What can hang from each mark:
J134: J364 J691 J958
J364: J134 J530
J749: J322
J419: J958
J530: J364
J284: J749
J322: J749 J958
J958: J134 J189 J322 J419
J189: J958
J691: J134

Known rows, with every way that one mark hangs from another:
J749(J322(J958)): [ -4 -21   7 -21   3  19  -7  21  30  -1   6  12   2 -20   9 -17 -33   3
   3 -19  18  15   3 -19  -8  23  -3 -12 -11   3  20 -11  19 -16  12  -7
  11  -2   8  16  29  10   6  20  -3  21 -23  38 -15   1  -3 -11]
J958(J134(J364 J691)): [  5  -5   3   7  20   2  21  21   4   0   8 -15  22  16  -9   7   4  11
  15  12 -10  -7  15  -2   6   4  16 -11  11  -8  -7 -24  -6  -3  18  11
  -1 -12  -5   5  22  -8 -11 -29  16 -17  12  32  -7  -1  -5   5]
J322(J749 J958(J134 J189)): [  5  11  21 -13  -5   6   3  27  -9  24   1  18  10  -4   2 -11 -19   7
  -2   9   4   7 -18  -8 -14  19  -6   1 -14  -9  18  10   1 -24   3  -3
   3  -2  15   2  -2  15   0  -2 -25  -8   2  22  15 -12   6  -3]
J749(J322(J958(J189 J419))): [-13   1   4  -4 -19   8 -24  -3  -1   7   2  23  -6 -28  26 -12  -5  -3
  -2   1  20  17   4 -12   2  15 -15   3 -19   8   4  17  21  -7 -13 -22
   7  10  17  -5  -3  11   8  29 -18  21 -15 -13   3 -13 -15   5]
J284(J749(J322(J958(J134)))): [ 12  -7   6 -20   2   7   8   0  13  15  -3  27  -8 -13  -3   5 -16  -4
  -9 -12 -14  20   0 -15  -4   3   4  -3 -18   0  20  -3  10  10   8 -12
  16   8  27   1  28 -11   6  16 -21   4 -30  12  -6 -16  15 -21]
J364(J134(J691 J958) J530): [  3 -12 -17 -23  14 -15  18   1  18 -27  21 -43 -22  15  -7  13  -1  14
  32 -23  10 -17   6 -16   3  21  18  -7  11   8  -1 -12  -4 -37  26  -3
 -10  10  -9   2  -3   3 -31 -36  19   1   2  40   7  16  12  -1]
J364(J134(J691 J958(J419))): [  5 -12 -13 -15  11 -10   8  -4  -4  -4  24 -27  -5   1  10   9   3   5
  30 -13  -5  -3   6 -12  23  12   5  -2  19  13 -11   8  -5 -12   7   3
 -11  10 -17   4  16  -6 -23 -27  -5  15  23  13  15   1   9  13]
J419(J958(J134(J364 J691) J189 J322)): [-12  19   5  22   6  10   6  -1 -21  -4 -10 -12  -4   2 -18 -17  13   0
 -13  31 -14  -6  -3  -5 -11 -13   1 -16   1  11   3  -8 -27   4  -3   8
   5  -3 -17  -3 -38  -8   3  -1  20 -14  19 -26  21  -3  -3   6]
J134(J364 J691 J958(J189 J322)): [-23  12  -7  31  11  -7 -20  22 -17 -15 -15 -26 -13  -4  -2 -11   0  -6
  21   7   2  17   4   0  -1   3  21  -3  11  19  -7 -15 -34 -14 -11  22
  -6 -23 -20  -7 -33   9  -1 -23  -1 -14  -9 -17   6  13 -11   3]
J284(J749): [  3 -17   9 -26   3 -20  12  32   3   3  -6  16  16 -10  -3 -12 -44  -2
  13  -1 -32  16  23  -4  -9  11  21  21   0 -27   7 -32   9  13  14 -12
 -10 -34   7  12   7 -10  -3 -11  -9  14 -10  23 -14 -32   4 -16]
J691(J134(J364 J958(J322))): [ -5  -5  -4  14  17  -5  -3  20  -8 -23 -14 -17   0   7 -12   2 -20   4
  16 -28   9  10   3   2  10 -19  23  -8   4  -2   9 -18  -2  -3   1  22
  -5 -18 -30   3  -3  13  16   4  18  16   3   0  -8  28   1 -29]
J419(J958): [ -3 -23   6 -34   2 -10  10  29  12 -12   9   1  21  -1 -11 -35 -52   1
  17   4  -7  -3   8 -12 -20  25  12  -4  -3 -13  18 -21   2  -7   9  -1
  -6 -20 -19  24   0   8  10  17  19  23  12  19  -1 -13  -6 -19]
J189(J958): [  5 -41  -8 -24  -1 -10   7  27  25  -7   6  14  26  -3   0 -26 -49  -2
  26  -6   4   8  24  -6 -14  36  19   5  -7 -14   5 -32  18  -3  12  -8
   3 -25   2  15  15   1  13  24  13   9  -9  28 -19 -13  -3 -11]
J958(J134(J364) J322 J419): [  2   4  -4  25   5   8 -10 -15   1   3 -16   8   7   9   1  10  15  -6
 -28   3 -20   6  -4  12   6 -28 -16   2  13 -14  -7   5  -2  30 -11   9
  -1  -4   1   4  26 -18   5  -3   9  -1   4  -6 -18  -3  -4   0]
J419(J958(J134(J364) J189 J322)): [ -7  14   8  15   1   8  -1  -6 -16 -20 -22   6   1   9 -23 -18  -6  -3
 -17  26 -14 -15  -9   4 -19 -25  -4  -3 -10  -3  16 -10 -21   6  -3  12
   2  -6 -10  -2 -35  -3   5  13  18 -11   9 -27   2 -11 -14 -13]
J958(J134(J364) J189 J322): [ -6  18   8  28   4   0  -9   0 -19 -15 -31   7   3  12 -12  -7   3  -2
 -16  13 -18  -2  -1  12 -11 -15   4   5  -3 -17   6 -12 -10  14   6  -3
  -9 -15   2  -5  -4  -6  -4  -6  17  -8  -6   1 -14 -14 -14  -5]
J749(J322(J958(J134 J189 J419))): [  7  17  10  -2 -20  11 -14 -27 -10  12   4  26  -6 -11  21   3  14  -2
 -19   6  13  10 -18  -5   9   4 -20  -1 -25   8   4  25  13   0 -12 -28
  11  25  24  -5   9   0   1  33 -21  12  -6 -15  10 -13  -3   7]
J189(J958(J134(J364 J691))): [ 13 -21  -8  -1  11  11  18  12  13   3  16  -8  31  12 -18  -2  -2  -1
  22   7   0 -12  17  -1   2  20  18  -6   5   7 -11 -32  -5  -8  11  16
  11  -7   0   9  30  -9   5 -10  12 -28   0  20 -10   2 -10   4]
J691(J134(J364(J530) J958(J419))): [  2  -7  -6  -8  -4 -32   4 -12   3 -13  25 -28   0   3  -6  22   2   1
  31 -26  34 -15   6  12  19 -12  22   5  -1 -11 -13  -8  12 -19  -7  19
  -6   9 -15  -4 -20  33   3 -11  11  10   6 -14   6  36 -14 -24]
J189(J958(J134 J322 J419)): [ 17 -14 -17   1 -18   8   1 -11  11  15  -8  32   6  10  10  -3   3  -9
 -19   0 -12  -5  -4   8  10   1 -19   8   1   5  -7   9   8  37 -13 -13
   6  -1  11   8  34 -26  20  36  -1   8   2 -17 -15 -16  12  10]
J749(J322(J958(J419))): [  0 -14  -2 -17  -8  14 -16   4  14   9  15  18  -1 -25  23  -4 -14   0
  -8 -12  18  18   2 -14   9  16 -17  -3 -10   7   6   7  21  -1  -8  -4
  14  12  10  10  26   4  11  27 -12  27 -12   1  -9  -1  -1   1]
J530(J364(J134(J958(J189 J322 J419)))): [ -5   5 -11  16  14 -12 -18 -42 -10  -7 -13  -4 -20   0   8  -6  -5  -3
  -5  -8 -11  10  -7  10   6 -27 -22  18  16   2  -8  17  -7   4  -2   5
 -26  10  -8 -24 -12   6   1   7  -8  14  -4 -26 -10  -8   6  23]
J958(J134(J364(J530)) J189 J322 J419): [ -5  21  -1  24 -15  -1 -14 -37 -11 -12 -19   5 -11   9  -1  13  40  -5
 -26  14   8 -18  -6  20  -5 -23  -9  15   4 -14 -14  10   1  20 -16  -3
  -7   9  15 -15 -28  -6 -10  -1   6 -11  -8 -32  -5   6 -15   7]
J284(J749(J322(J958(J134(J364) J189)))): [  6  16  17   6  -2  15 -10 -19 -11   3 -11  17   0 -26 -10   9  -4  -7
  -5   0  -6  11   5  -3 -11 -11   7   6 -25   1  18 -21   3 -10   4  12
  22   6  31 -16 -14   3   1   5 -17 -18 -40 -14   1  -6  -6 -18]
J958(J134 J189 J322(J749) J419): [ -6  23  10  25 -16 -21  -5   0 -22  30 -28  28  -8  -3  17  -5  19  -6
 -27   9 -23   6  -6  18   4 -18 -21  17   0  -1  -1  37   0  29  -4 -20
  -7  -9  10  -3   1  -7   3   0 -27   4  15 -24   4 -21  19  22]
J134(J364 J691 J958(J419)): [ -8 -11 -12   2  11  -3  -9   8   1   5  24 -34   6  -1   8   9   2  -2
  32  -2  11   1   9   3  17   9  19  -3  23  11 -22 -20 -24 -14 -13  37
  -1  -8 -20   4  10   2  -2 -25  -7  -9   4 -10  13  11 -17   5]

Rows:
[ 10  -3   3  -5  -5  -4   5 -28  16 -13  17  -6  11  15  -8  23  21   6
  -1   6  11 -22   4  16   3  -7   5   8   1 -24 -17  -7   8   3  -2   8
  -3   9  14   2   8  -3 -10 -16  11 -14   0   1  -9   7 -12  -3] => J958(J134(J364(J530)) J419)
[-12  -1  -9   2  -4 -10 -13  15   6  22 -12   5  -9 -15  19  -4  -8 -11
   2 -23  -8  18 -10  10   4 -11 -14   6  14  21   0  21  -3  13 -11  14
   2 -20  -9  10  12   9  18  -6 -30  10   6 -17   4   9  16  -1] => J134(J958(J322(J749) J419))
[ 12 -22  -5 -14  32 -12   7 -13  21 -21   7 -19   2  10 -12  -6 -43  11
  23 -24  -6   6   4  -6   1   2   3   8  12 -12   4 -17   5 -18  26  20
 -21  -6 -11  -1  24  18  -5 -20   0   8  -2  40 -24 -13   7  -1] => J530(J364(J134(J958)))
[ 11 -11   8 -22   3   2  18 -14  22 -27  16 -13  10  15 -31   2  -9   6
   3   4  15 -32  -4  -4 -23   1  13  -9  -5 -14  11 -29   5  -5   6  19
   3   6  -5   7 -19   7   0  -3  34 -23   0   6  -4  12 -14 -20] => J419(J958(J134(J364(J530))))
[ -5  12  -5  32  10  24   6   9  -1  35  -7  -1   8 -13   8  18  40   0
 -22   4 -20  11   6  18  11 -21 -16  -2  22  21 -11  18 -13  25  -2  15
   9  -4   1  -4  30 -12   3 -24 -22 -22  17  -5   2  16  20  25] => J958(J134(J364 J691) J322(J749) J419)
[  7  -1  -3  -8  -6  32   4  -7   9  31  20   9  -5  -6  19  12  25   0
 -13  -7   5  14 -11 -16  24  18 -17 -16  -5  25  -4  23   9   9  -9 -22
  13  33  12   5  43 -12  -1  16 -19  11  -3   1  12   3  11  24] => J749(J322(J958(J134(J691) J419)))
[  2  -5   8 -13  12   9  26  -5  16 -17  24 -29   5  14 -30   5   6   8
   1  15   6 -27   1  -6 -12   8  19 -17   4   5  -3 -20  -5 -14  10  14
   4  12 -11   1 -18   6 -10 -20  26 -26   9   4   7  20 -14  -4] => J419(J958(J134(J364(J530) J691)))
[ -1  -6 -25  -5  -5  -4  -4 -32   9 -26  -3 -16 -38   8   4  15   5  -1
   2 -29   3  -5  -6  -2   5 -13 -12   4  10   8  -1  16   3   1  -7  -2
 -14  14  -1  -7 -13 -12 -10  -3  11  20  -8  -6  -6   8   9  -2] => J364(J134(J958(J322 J419)) J530)
[  3  16  13  13 -10  20 -23 -35 -13  10   6  12   0 -22  14  13  20  -2
 -11   6  17  -2  -8   4   7 -11 -13  -5 -18   1   4   9   9 -10 -13   8
  17  23  21 -13 -12   4   3  17 -16  -8 -12 -21   8   1 -13   1] => J749(J322(J958(J134(J364) J189 J419)))
[  5   1   2  10   7   9  12  -2   1  15  18 -12  22   8   3  19  25   8
   0  13 -13  -5   9   9  20  -7   4  -1  19  -3 -24  -5  -2  10   0   6
   0   2   0   5  25 -14 -11 -22  -4 -11  19   8   1  -1  -1  16] => J958(J134(J364 J691) J419)
[ -4  19   5  19 -17 -18  -6  -8 -20   0 -23  31 -12  11  16 -10  17  -3
 -26  20 -21  -4 -10   9   5 -10 -16  13  -3 -10  -9  28   6  31 -13 -33
 -14  -3   9   0  -1 -19  -1  13  -2  15  17 -24  -3 -26   6  12] => J958(J134 J189 J322 J419)
[-10   1  -3  18   3 -12  -1  12   5  -6  -8 -22  -9  -7 -18  18  -3   3
  15 -44  23   0   3  19  -8 -23  18  -3   6   9  17  -3   4  -7   4  22
   7 -12 -21  -3 -19  35  16 -15   1  -3  -9  -1   4  50  18 -27] => J691(J134(J364(J530) J958(J322(J749))))
[  8  19  17  -8 -18   2  -7   3 -10  40   7  22  12 -12  18   4   6   2
  -8  14  11   7 -19   3  -5  10 -16   7 -12   1  -6  30  -5 -13  -7  -5
   5  10  18  -1  -5  14   1   3 -37  -4   7   0  26 -16   6  13] => J322(J749 J958(J134 J189 J419))
[  8  12  15  -9 -14  -5   1 -13 -10   8 -16  33 -12 -19   0  -3 -10  -4
  -1   0 -13  15  -1 -11  -7  -1   4   5 -30   0  22  -6  10   3   3 -30
  10   7  28 -13  -3  -1  -4  21 -25   0 -30  -6   8 -23   9 -14] => J284(J749(J322(J958(J134 J189))))
[  0  10 -13  25   0  12   2 -19   5   6  -2 -10 -10  12  -2  20  54   1
 -32  10   3 -12  -1   8  11 -16  -6  -1  18   5 -27   7  -4  24 -15  -3
  -3  12   6  -5  11 -19 -13 -21  12 -17  -5 -15  -1  22   4  17] => J958(J134(J364(J530) J691) J322 J419)
[ -4  -7 -22  -2  20   6  13  14   0 -15  -7 -25 -22   7  -2   3  -9   2
  18 -23 -15   8   0 -16  10   2   2 -18  19  18   6   0 -15  -3  17   2
  -6  -4 -21   3  13 -14 -14 -17  10  16   2  26   2   6  16   7] => J364(J134(J691 J958(J322)))
[ -6   2   4 -12  -9 -37 -15  -1 -17  -7   4   2  -3   3  21 -17 -20  -3
  28   5   2   3  -2  -1  11  16  14  14  -2  -3 -12   2  -3 -13 -17  -3
 -16  -9 -13   2 -16  13  -4  -7 -18  14  12 -22   7 -11 -15  -3] => J134(J958(J189 J419))
[-30   8  11   2  -7 -17   2  31 -14  10 -21  16   0 -21  -2 -41 -32  -5
  -6  13  -8   8   2  -1 -30   0  -9   6  -6  10  26   9  -2   3   3  -9
   1 -26 -16   7 -43  16  18  16 -10   9   8 -14   8  -7  11  -6] => J419(J958(J189 J322(J749)))
[ -6  11 -13  10  -3 -18 -15 -22 -28 -16 -18  -5 -26  -3  15   1  -1  -8
   2  -7 -10   1  -7  -1   3 -15 -12  12   6   3   4  21   0  -6  -6  -3
 -15   6  -9 -10 -20 -10 -12  -3  -1  28  12 -18   2 -10   2   6] => J364(J134(J958(J189 J322 J419)))
[ 25  -5   6 -30  -5   8   0   2  15  20  22  15  11  14  11   7  -6   1
 -15   2   6   8 -22  -8  15  19 -16  -6  -2 -10 -13  13   3   1 -13 -10
  -1  19  13  14  23  -9   8  15 -12  12  10  12   9 -10  -3   3] => J322(J958(J134 J419))
[ -8 -14  -6 -18  11  -6  28  15  15 -17  13 -20  -7   8 -11   5   5  15
  21  -9   3 -13  25 -16  -5  24   7  -3  11 -15  -4  -9  16 -20  32 -21
 -16   7   2   2   8  -8 -35 -32  21  13   5  52  -4   4  10  11] => J364(J134(J691) J530)
[  6  -6 -23  24  -1  29   5 -13  12  18   2   7  12   1   2   6  24  -9
 -18   7  -6  -3   8  10  13 -10 -13  -7  16  19 -23  -6 -13  22 -16  11
  14   4   5  -2  26 -29  16  12   3 -18  -4 -25  -4  11   0  21] => J189(J958(J134(J364 J691) J322 J419))
[ -8  15   4   4  -7  -1   5 -26  -9 -29 -15  -3 -15  10 -26 -11   7  -3
 -21  19   5 -26  -8   1 -27 -17   3  -3 -13  -2  11  -8 -10  -1  -2   5
  -1   6  -4  -7 -58   8   0   9  27 -21 -11 -31   2  14 -13 -15] => J419(J958(J134(J364(J530)) J189 J322))
[ 16 -18 -12  -7 -12   9   6 -30  24  -7  23   1  18   9  -9  17  13  -5
   9   0  18 -28   7  16  -1   4   4   8  -1  -9 -16 -17  13  -2 -10  15
  11  14  19   0   2   2   7   8  10 -31 -15 -16  -7   8  -9  -4] => J189(J958(J134(J364(J530)) J419))
[-13  13  -1  24  -1 -27  -9  -3 -22 -36 -15 -23 -22   3 -15   7   2  -5
  16 -16  27  -7   1  13  -1 -16  26   3 -12 -10   2  -8   4 -11  -4   5
  -6  -7 -22 -18 -58  28   0  -1  25   5 -15 -22   0  31 -10 -30] => J691(J134(J364(J530) J958(J189 J322)))
[ 10  -5  10  -3  11  36  -5  -9  23  -2   7   4   4 -10  -7   9  -9   7
  -6 -15  14   9  -4  -7  -2   2  -2 -22 -12   3  22 -18  17 -15   8  23
  21   9  13  10  31   4   6  12   2  -8 -20  29 -20   8  -7 -17] => J749(J322(J958(J134(J364))))
[  7  12   8   5  11  22  -4  22  -9   5  15 -17  15   4  -6   3  10  10
   3  22  15  -1  -5 -11  -5  21   9 -13  -8  -1 -11 -19 -19 -26  -2  10
   5   6   0  -5 -18   0 -12 -16   5 -21  -4  19  19   2 -16  11] => J322(J958(J134(J364 J691) J189))
[ -6   8  -4  -3   1 -26   3  -9 -27  -4  15 -27 -12  -1  15   1  11   4
  29   5  -3  -6   5 -10  18  10   6  10   8   9 -12  19 -14 -24   3  -1
 -14  11 -10  -9 -15  -5 -26 -21  -9  10  19  -4  25 -12   2  22] => J364(J134(J691 J958(J189 J419)))
[  3   6  -5  12  -5   3  -3 -28  10  -7  -9  -2  -7  15  -5  18  31  -6
 -25  -2   0 -10  -3  18   3 -16  -8   3   8 -11 -19   5   6  20 -13   6
  -3   7  11  -3   7 -12  -4  -8  12  -9  -9 -17 -17  14  -7   0] => J958(J134(J364(J530)) J322 J419)
[ -4 -11   5  -2   7 -22  15  21   8 -24   7 -15  18   1 -22   8 -16   7
  24 -14  23 -13  25   9  -7  -4  33   3  -3 -32   3 -24  28 -11  21   0
  -4 -10  -8   1 -12  25  -1  -8  32  10   1  29  -7  20 -11 -23] => J691(J134(J364(J530)))
[ -9  20   4  14  -4  -8   4  22 -21   5 -21   8 -13  16   2 -12  18   2
 -13  21 -25   9  -3  -5   7   7   2  -1   0  -6  -8   9  -8  23   6 -38
 -17  -8  -5   0   3 -18 -13 -12   6   4  18   5   0 -19  10  17] => J958(J134(J691) J189 J322)
[-20 -10   3  -5   0   3   6  42  10   9 -13  10   3 -15  -6 -28 -41  -3
  -4  -2 -16  12   2  -5 -28  -2 -10  -3   5  17  28   5  -4   7   2   6
   6 -28 -17  17   1   9  24  19  -2  13  11   6  -2   4  16 -10] => J419(J958(J322(J749)))
[ 12   8  15 -17  -3  -5   0  19  -2   5   3   8   3  17   1  -8 -13   4
  -1  10   4   2 -17 -16  -8  26  -1  -7 -17 -19   3   1   3 -13   0 -21
  -8   6   9   2  -5   7  -8   7   0   6   3  21  11 -17  -7  -9] => J322(J958(J134 J189))
[  6  -8 -11   4 -16   2   6   3  15  35 -10  36   6  -5  13  -4   3 -11
 -22 -11 -17   7  -5  13  -1  -8 -28   9   6  13  -3  18   4  32  -7  -6
  15  -3   9  11  36 -13  24  26 -17  -8   7 -17  -6  -4  27  11] => J189(J958(J134 J322(J749) J419))
[  3  21  15  -7 -14   7   3  17 -14  54  21   6   6 -11  18   6  26   7
  -2  16   7   8 -12  -5   8  25 -17   3   1  16 -18  33 -10  -5 -11 -12
   5  15  11  -1 -11   3  -9  -6 -40 -10  18  -7  35  -4  14  29] => J322(J749 J958(J134(J691) J189 J419))
